Each row comes from the steps of one path. Every step used is in the known rows, and no mark comes twice. Write the path behind each row, first mark first.
(in the rows, 128 means zero)
Known rows:
nobavi bigi fisop donus zikes: [113 110  72 134  99 123 120 130 132 125 157 150 119 118 129 110 139 131
 116 131 101 128 172  89 123 134 144 119 242 120 136  84  85 108 121 108
 123 113 141 106 115 130 131 100 127 134  66  89 141 135 132 127 131 117]
bigi miledo: [119 121 129 136 181 120 134 132 146 139 139 157 142 114 128 124 119 124
 139 131 126 134 115 112 135 123 116 129 146 121 125 122 125 116 128 122
 123 121 133 124 117 132 133 111 124 134 145 151 124 135 131 137 136 116]
bekoz bigi fisop donus miledo: [125 108 100 131 121 126 122 153 136 131 120 157 115 125 126  91 168 128
 114 121 104 130 175  89 124 122 125 134 149 124 115 157  80 114 122 117
 117 118 123 112 115 128 132 125 128 131 160 125 140 126 133 135 133 159]
nobavi bigi bekoz: [111 129 128 138 117 122 145 128 146 123 131 159 111 127 140 116 136 127
 132 136 105 130 122 114 126 129 117 119 127 115 132 129 129 112 118 108
 137 127 142 118 122 126 135  96 126 136 105 102 144 133 129 127 136 117]
zikes donus: [121 124 102 132 129 124 128 131 138 133 135 155 131 129 128 134 125 125
 123 135 122 135 125 115 130 129 118 126 124 125 129 128 183 119 128 120
 124 127 133 117 118 131 130 111 127 135 133 132 135 132 131 125 138 119]
donus bekoz bigi fisop: [ 84 108 125 132 108 124 120 168 136 137 124 153 106 139 126  91 146 130
 117 120 123 137 168 108 121 132 123 133 135 115 134 157 110 113 122 121
 150 110 121 114 114 143 128 122 125 133 160 118 130 129 133 135 132 127]
gulugud bigi penup donus miledo: [127 123  87 123 135 129 124 131 140 133 121 157 130  88 126  61 145 130
 115 103 127 143 129 107 130 126 131 125 154 141 117 125  93 135 120 116
 103 108  99 130 117 132 137 106 128 133 151 153 142 133 133 157 126 154]
miledo donus zikes: [115 129  16 135 129 121 131 144 140 131 138 143 131 124 127 129 125 122
 115 123 114 129 124 124 133 131 129 125 222 129 137  95 122 118 130 115
 114 120 134 113 116 132 135 111 124 135  90 128 116 132 134 124 135 111]
donus geda bigi: [118 115 113 132 111 127 119 115 144 137 139 149 128 134 127 114 153 126
 137 126 119 133 135 103 132 131 115 116 140 124 135 138 120 126 132 119
  78 135 125 140 116 136 130 116 128 133 146 143 137 129 127 122 131 115]
fisop bigi: [123 115 132 131 123 123 117 104 142 131 167 152 133 134 128 117 113 125
 131 134 121 131 128  86 135 127 124 127 132 125 133 151 129 120 118 115
 121 130 114 131 118 129 130 115 127 134 166 127 156 129 125 124 138 119]
bigi penup donus zikes: [115 126  60 127 122 121 125 143 140 134 142 141 135  88 125 121 115 127
 117 112 127 142 131 113 125 136 144 128 238 134 138  82  92 131 130 124
 118 112  93 106 116 133 137 109 125 134 100 144 127 132 135 147 126 124]
nobavi bigi: [120 122 129 132 124 121 117 124 138 129 148 154 122 130 130 125 138 126
 127 135 110 133 133 114 120 129 115 118 139 127 131 134 132 118 119 107
 131 129 147 117 118 123 130  98 126 135  99  95 147 134 130 122 135 117]
miledo donus gulugud bigi: [115 124  36 132 133 127 129 143 142 134 127 157 121 139 126  76 132 125
 125 113 112 131 120 114 118 148 114 121  95 132 132 126 134 121 122 111
 120  90 136  99 118 150 133 107 127 131  92 122 135 124 131 126 138 113]
bigi zikes donus miledo: [121 126  87 127 139 124 151 133 142 137 143 161 144 112 129 127 153 122
 120 129 110 136 129 104 137 124 116 128 248 120 115 145 181 111 128 120
 102 130 137 126 115 128 130 111 128 138 134 142 121 134 132 129 135 147]
bigi zikes donus gulugud: [113 123  78 128 128 124 147 143 142 139 147 155 141 128 128 129 129 121
 128 125 111 135 127 101 120 148 118 127 205 114 131 139 191 111 129 123
 124 107 133  95 116 145 129 107 128 135  83 129 133 125 133 122 138 119]
donus gulugud bigi fisop: [113 107 108 131 110 129 116 139 135 133 136 165 115 135 128  63 130 128
 131 114 112 137 151  99 114 152 117 122 107 114 131 118 122 110 118 117
 124  70 130 105 115 150 128 105 125 131 104 126 132 125 132 134 134 119]
gulugud bigi miledo: [122 114 127 137 182 128 133 136 145 139 129 161 132 121 129  62 119 123
 143 118 121 132 113 105 136 125 118 123 151 120 125 116 120 122 123 111
 122 117 138 131 118 137 132 108 125 136 133 147 130 131 130 138 136 116]
fisop donus gulugud: [114 122  93 131 127 123 125 130 144 133 138 153 130 131 123 137 128 127
 126 127 109 127 135  98 118 147 126 126 104 126 131 121 100 118 129 121
 125 109 123  90 118 147 132 108 127 133 112 133 147 122 131 124 140 120]
geda bigi miledo donus: [121 120  55 137 180 122 140 120 145 144 134 151 155 117 129 106 138 121
 136 125 133 131 127 111 138 125 117 119 142 132 126 148 130 131 135 111
 116 129 136 125 116 134 137 113 127 135 123 175 140 133 127 127 137 108]
geda bigi: [120 115 130 131 124 125 118 117 141 140 141 148 137 134 129 114 140 124
 131 130 123 133 137 106 135 131 119 116 135 124 132 148 121 127 133 115
 122 139 126 124 115 135 130 114 128 135 120 157 145 133 126 121 136 120]
bekoz bigi miledo donus geda: [120 124  45 136 173 119 146 168 150 138 115 155 129 125 127  93 141 123
 130 116 123 130 126 113 122 122 112 134 131 130 129 143 129 124 125 114
  90 119 134 122 117 133 137 128 127 134 143 114 125 126 133 132 130 116]
fisop bigi miledo: [122 114 129 136 177 121 134 106 147 135 169 160 149 118 128 107 103 124
 143 133 127 132 119  80 137 123 121 130 143 123 126 143 129 122 120 115
 119 128 117 131 117 130 134 114 126 136 166 151 151 130 126 133 136 115]
penup bigi miledo: [120 117 129 134 181 119 135 132 147 137 151 165 144 121 128 147 124 124
 144 121 128 132 134 113 139 125 117 137 148 120 124 122 126 128 125 120
 124 120 117 121 117 131 135 110 125 135 147 154 134 134 131 140 137 121]
nobavi bigi zikes donus gulugud: [112 124  77 129 124 122 145 138 141 135 160 159 137 129 130 119 142 125
 123 128 101 135 135  97 112 150 123 119 205 114 130 144 197 113 122 111
 129 105 153  90 116 139 131  96 131 135  42  94 147 127 131 118 138 116]
penup bigi: [121 119 133 131 126 121 118 131 140 133 149 154 124 138 128 158 134 125
 128 125 125 131 143 114 136 129 119 134 133 120 131 131 126 126 126 118
 127 128 115 116 118 131 132 109 125 133 141 133 139 132 130 132 138 126]
bekoz bigi: [122 119 135 133 129 124 121 162 141 135 118 143 117 140 127 102 138 126
 124 120 115 133 138 114 123 127 112 131 132 120 131 160 122 123 123 118
 142 133 130 109 116 133 131 124 126 132 121 114 137 126 132 125 137 131]
fisop donus: [123 121 113 132 128 123 123 128 141 134 137 145 126 128 125 133 130 126
 125 131 123 125 134 103 129 127 126 126 135 128 132 120  97 119 127 117
 126 137 123 114 118 132 131 110 127 134 148 132 143 131 131 125 137 120]
penup donus bekoz: [ 84 127  95 130 127 121 125 135 144 133 138 149 117 137 122 134 135 126
 113 120 137 140 132 117 132 132 136 128 139 147 133 127 102 118 130 120
 136 122 107 119 117 140 129 107 126 131 167 135 138 132 132 121 139 122]
miledo donus bekoz bigi: [ 85 126  53 132 129 120 133 172 142 135 117 147 114 141 124 100 146 124
 110 116 124 130 137 116 123 128 114 131 118 128 136 168 123 122 126 112
 145 126 127 107 117 139 135 125 127 134 142 116 133 128 133 123 137 118]
geda bigi miledo: [120 113 126 136 176 124 132 120 147 145 137 152 152 118 130 106 131 123
 145 128 125 134 127 102 140 126 116 119 156 122 125 142 123 128 133 115
 121 132 131 129 115 135 134 112 126 135 135 177 141 133 128 131 136 114]
penup bigi miledo donus bekoz: [ 84 127  47 134 184 118 150 141 148 136 147 168 138 121 126 145 132 122
 132 114 137 130 133 120 140 127 126 137 139 127 130 130 127 128 129 111
 130 112 116 119 117 142 137 108 126 135 169 154 131 134 131 142 138 111]
penup donus geda bigi: [119 121  87 130 108 125 122 116 147 135 135 142 125 139 126 117 154 128
 124 116 134 142 143 104 135 131 132 118 140 148 133 136 104 132 134 115
  78 130 109 135 116 135 133 116 128 131 157 140 147 131 127 113 133 122]
gulugud bigi: [122 117 128 133 130 130 121 136 140 134 126 152 118 136 127  73 127 125
 131 121 120 132 122 108 132 130 117 121 138 119 131 125 119 122 120 109
 123 120 135 130 118 135 129 109 124 134 131 126 131 131 130 128 137 119]

Which path is each row?
[122 108 133 133 110 125 113 161 134 135 124 147 110 137 130  89 140 128
 121 121 119 135 166 108 119 130 116 132 133 118 132 152 116 114 121 119
 140 114 127 108 114 132 130 123 125 131 129 113 132 126 134 132 132 129]
bekoz bigi fisop
[118 123  87 129 116 125 149 172 145 139 122 147 121 134 128  92 151 122
 124 115 115 133 141  97 125 129 114 133 234 111 135 155 181 120 123 123
  91 132 131 119 115 134 130 127 127 136 123  96 127 127 133 120 131 127]
bekoz bigi zikes donus geda
[123 117 100 130 122 124 144 111 140 137 172 150 144 128 130 105 114 122
 130 131 129 134 131  75 136 130 126 128 232 115 132 161 190 117 119 116
 120 139 119 128 116 131 131 115 129 137 139 131 152 131 126 119 137 120]
fisop bigi zikes donus
[119 116 124 130 123 126 137 123 144 147 147 143 146 129 130 103 147 120
 130 128 125 133 140 101 140 131 116 117 251 117 132 153 126 123 132 118
 124 146 126 127 112 133 130 111 128 136 107 157 134 134 128 118 136 120]
geda bigi zikes
[118 117  88 130 111 129 126 117 144 137 133 153 133 133 128 113 148 125
 132 129 123 136 137  96 133 131 121 117 126 123 133 146 178 129 133 116
  76 131 128 139 117 137 128 116 129 135 137 144 142 130 127 121 132 117]
zikes donus geda bigi
[117 123 122 131 122 120 136 132 140 136 158 151 132 123 132 115 145 121
 124 135 112 133 137 104 125 129 113 119 245 119 132 141 135 112 119 109
 133 134 148 116 115 126 130  98 126 136  83  92 135 133 131 119 134 118]
nobavi bigi zikes
[ 84 125  47 136 185 125 150 146 148 141 125 166 130 120 126  61 124 120
 133 112 131 131 112 114 137 127 124 123 144 129 129 121 122 124 125 107
 128 108 136 130 118 148 135 108 125 136 153 144 128 133 131 139 135 105]
gulugud bigi miledo donus bekoz
[114 117 105 129 129 130 141 149 145 141 139 156 128 136 127  65 132 122
 133 112 108 133 126  96 119 151 116 123 217 110 132 127 128 116 119 119
 123 102 136 105 114 151 129 106 126 133  83 123 130 124 133 126 138 118]
donus gulugud bigi zikes
[109 128  41 136 107 126 157 125 153 129 116 152 119 131 138 104 149 127
 133 122 124 127 123 109 140 130 118 117 117 123 135 138 128 123 134 112
  79 130 122 141 121 133 139 113 128 135 150 151 133 130 127 126 132 108]
miledo donus geda bigi bekoz
[ 87 118 106 133 124 125 133 163 143 135 116 145 112 143 121 100 146 128
 115 119 116 126 150  99 126 130 133 132 132 119 135 158  84 122 125 115
 149 139 118 106 118 142 130 122 128 134 160 118 150 127 131 127 138 127]
fisop donus bekoz bigi
[113 122 128 136 118 126 145 119 148 132 124 145 125 133 139 105 139 128
 142 128 118 132 125 101 143 132 116 117 128 114 132 147 123 124 133 118
 129 141 121 127 120 133 132 111 126 136 138 169 139 132 126 128 139 119]
geda bigi bekoz
[ 83 122 107 132 124 122 129 129 143 135 132 153 121 130 121 132 136 127
 120 130 121 126 134 102 133 128 132 127 140 125 134 126  89 119 129 117
 136 133 122 118 118 142 131 109 127 134 175 137 140 132 129 129 139 116]
fisop donus bekoz
[125 128  90 123 133 122 123 124 141 135 132 157 140  82 127 124 143 128
 113 118 126 143 131 114 129 124 132 129 153 145 115 127  99 129 128 123
 106 117  92 124 117 127 138 109 128 133 163 160 136 133 134 153 126 153]
bigi penup donus miledo
[117 116  93 131 106 128 142 118 149 144 143 142 138 125 126 104 158 124
 135 123 121 124 148  80 137 131 128 117 252 119 136 136  95 124 133 117
  77 150 122 135 114 138 132 117 129 135 139 141 139 129 127 117 132 115]
fisop donus geda bigi zikes
[117 116 112 125 105 127 116 119 142 142 136 151 143  90 129 103 143 129
 135 125 123 133 139  96 131 131 114 116 137 113 136 133 117 141 132 119
  78 129 105 134 116 135 135 115 127 135 143 161 133 131 129 152 120 115]
donus geda bigi penup
[ 81 127  91 129 125 123 152 143 143 142 143 155 132 123 127 123 135 122
 121 127 125 134 130 101 137 133 126 128 234 114 134 141 178 113 130 120
 134 129 129 123 115 142 129 109 127 137 138 134 123 135 133 126 138 114]
bigi zikes donus bekoz
[112 124  83 131 129 124 129 137 141 132 139 159 133 133 127 139 125 126
 125 127 105 137 124 109 118 147 120 127  90 122 129 129 186 117 128 122
 123  99 131  96 119 145 129 107 129 132 105 134 141 125 131 126 138 118]
zikes donus gulugud
[116 116  91 131 130 130 126 135 142 132 127 154 122 142 124  74 131 126
 129 115 105 126 132  90 119 149 125 122 104 122 132 117  96 123 121 112
 123 101 126  97 118 151 129 107 128 132 104 126 153 122 130 126 140 120]
fisop donus gulugud bigi
[120 120 127 136 174 119 132 125 144 133 149 165 139 113 131 114 131 124
 136 137 112 133 122 113 124 123 116 120 150 123 126 127 129 117 121 106
 130 120 153 118 118 125 133 100 126 135 100 114 143 135 131 132 135 114]
nobavi bigi miledo
[116 123  40 136 182 121 146 174 149 139 119 153 140 131 126  98 131 122
 126 115 113 130 130 114 114 142 111 134 102 129 126 156 134 122 126 116
 133  98 132  82 117 145 136 123 127 133  88 131 137 120 133 131 137 118]
bekoz bigi miledo donus gulugud
[123 124  59 137 186 119 144 169 146 141 120 146 136 124 128  91 130 123
 129 119 127 130 128 120 125 122 113 133 138 131 125 155 129 123 127 116
 133 122 135 108 117 131 139 126 126 135 123 134 133 128 131 131 137 119]
bekoz bigi miledo donus
[117 108  88 131  92 129 118 119 137 134 141 153 127 128 131 103 152 127
 131 127 124 137 163  91 131 135 128 117 132 121 134 139 174 119 131 116
  74 111 129 137 115 137 130 116 129 133 140 142 137 129 128 127 127 115]
zikes donus geda bigi fisop
[120 109 112 132 103 121 115 118 132 128 150 150 118 123 130 111 143 128
 121 137 112 128 170  97 117 130 128 118 144 128 131 121  97 110 119 108
 130 111 140 108 117 127 131  99 127 134 109  92 151 131 130 127 133 116]
nobavi bigi fisop donus
[115 119  60 128 116 125 121 129 141 138 136 135 148  93 126 101 128 128
 122 110 130 144 144 101 132 137 144 119 242 133 137 103  89 141 136 119
 115 123  89 114 114 138 137 111 128 134  87 172 143 132 131 141 126 123]
geda bigi penup donus zikes
[120 121 127 128 116 121 117 126 135 133 144 158 134  86 130 114 129 128
 125 134 112 134 132 109 120 131 114 118 135 117 133 130 126 128 120 108
 131 121 128 109 118 125 137  97 127 136  98 108 146 133 130 154 124 117]
nobavi bigi penup
[115 117 108 125 125 130 118 144 138 137 126 160 132  99 127  63 118 126
 130 113 108 135 124 102 113 152 117 123 104 112 131 119 121 132 120 118
 122  86 114  97 117 151 134 105 128 134 102 140 139 124 131 158 127 119]
donus gulugud bigi penup
[114 122  82 129 128 125 150 178 143 138 132 145 131 141 128  96 142 122
 125 118 107 136 142  94 115 148 111 133 197 111 131 169 188 117 123 123
 136 113 130  82 114 144 128 121 130 134  71 114 141 120 131 121 139 130]
bekoz bigi zikes donus gulugud
[121 119 102 130 128 125 144 172 141 142 121 141 129 136 129  92 142 121
 121 122 117 135 140 101 126 129 116 133 232 113 131 167 182 117 124 120
 137 138 134 106 115 132 129 125 127 136  98 113 133 128 132 122 137 130]
bekoz bigi zikes donus
[113 126  34 135 180 118 142 132 147 134 148 167 148 118 129 120 131 123
 132 128 109 130 122 112 110 142 115 120 106 134 125 132 143 116 122 108
 126  92 155  88 118 140 137  97 127 134  63 111 147 128 130 127 137 104]
nobavi bigi miledo donus gulugud
[122 126  84 129 135 123 147 129 141 132 151 167 142 111 131 116 166 124
 116 134  97 136 134 102 128 123 119 119 250 118 116 153 185 112 120 111
 109 132 155 125 116 120 131 101 130 137  95 103 138 138 132 124 135 145]
nobavi bigi zikes donus miledo
[122 123  54 136 185 126 140 141 145 139 124 157 135 119 129  60 119 122
 135 115 129 130 112 116 135 124 116 124 147 132 126 120 129 122 125 109
 118 108 142 128 119 138 139 112 125 135 129 142 129 132 132 137 135 109]
gulugud bigi miledo donus
[113 119  36 135 182 123 142 128 149 143 141 158 160 123 128 109 132 122
 139 123 119 132 124 106 130 145 117 118 110 132 126 146 133 127 136 115
 116 104 131 100 116 147 137 110 129 133  99 175 145 125 128 128 140 107]
geda bigi miledo donus gulugud
[119 113 129 133 101 122 110 123 132 129 153 160 118 124 132 115 141 127
 122 137 117 135 161 113 116 131 121 118 144 125 131 132 127 108 119 106
 132 106 148 116 116 125 131 100 125 132 104  97 138 133 131 127 131 116]
nobavi bigi fisop
[119 109 131 130 109 121 111 131 133 131 156 162 121 133 131 146 135 127
 129 123 129 136 170 113 128 131 120 136 139 118 132 128 122 119 124 122
 127 107 113 114 115 132 130 110 124 132 151 133 132 132 133 136 133 126]
penup bigi fisop
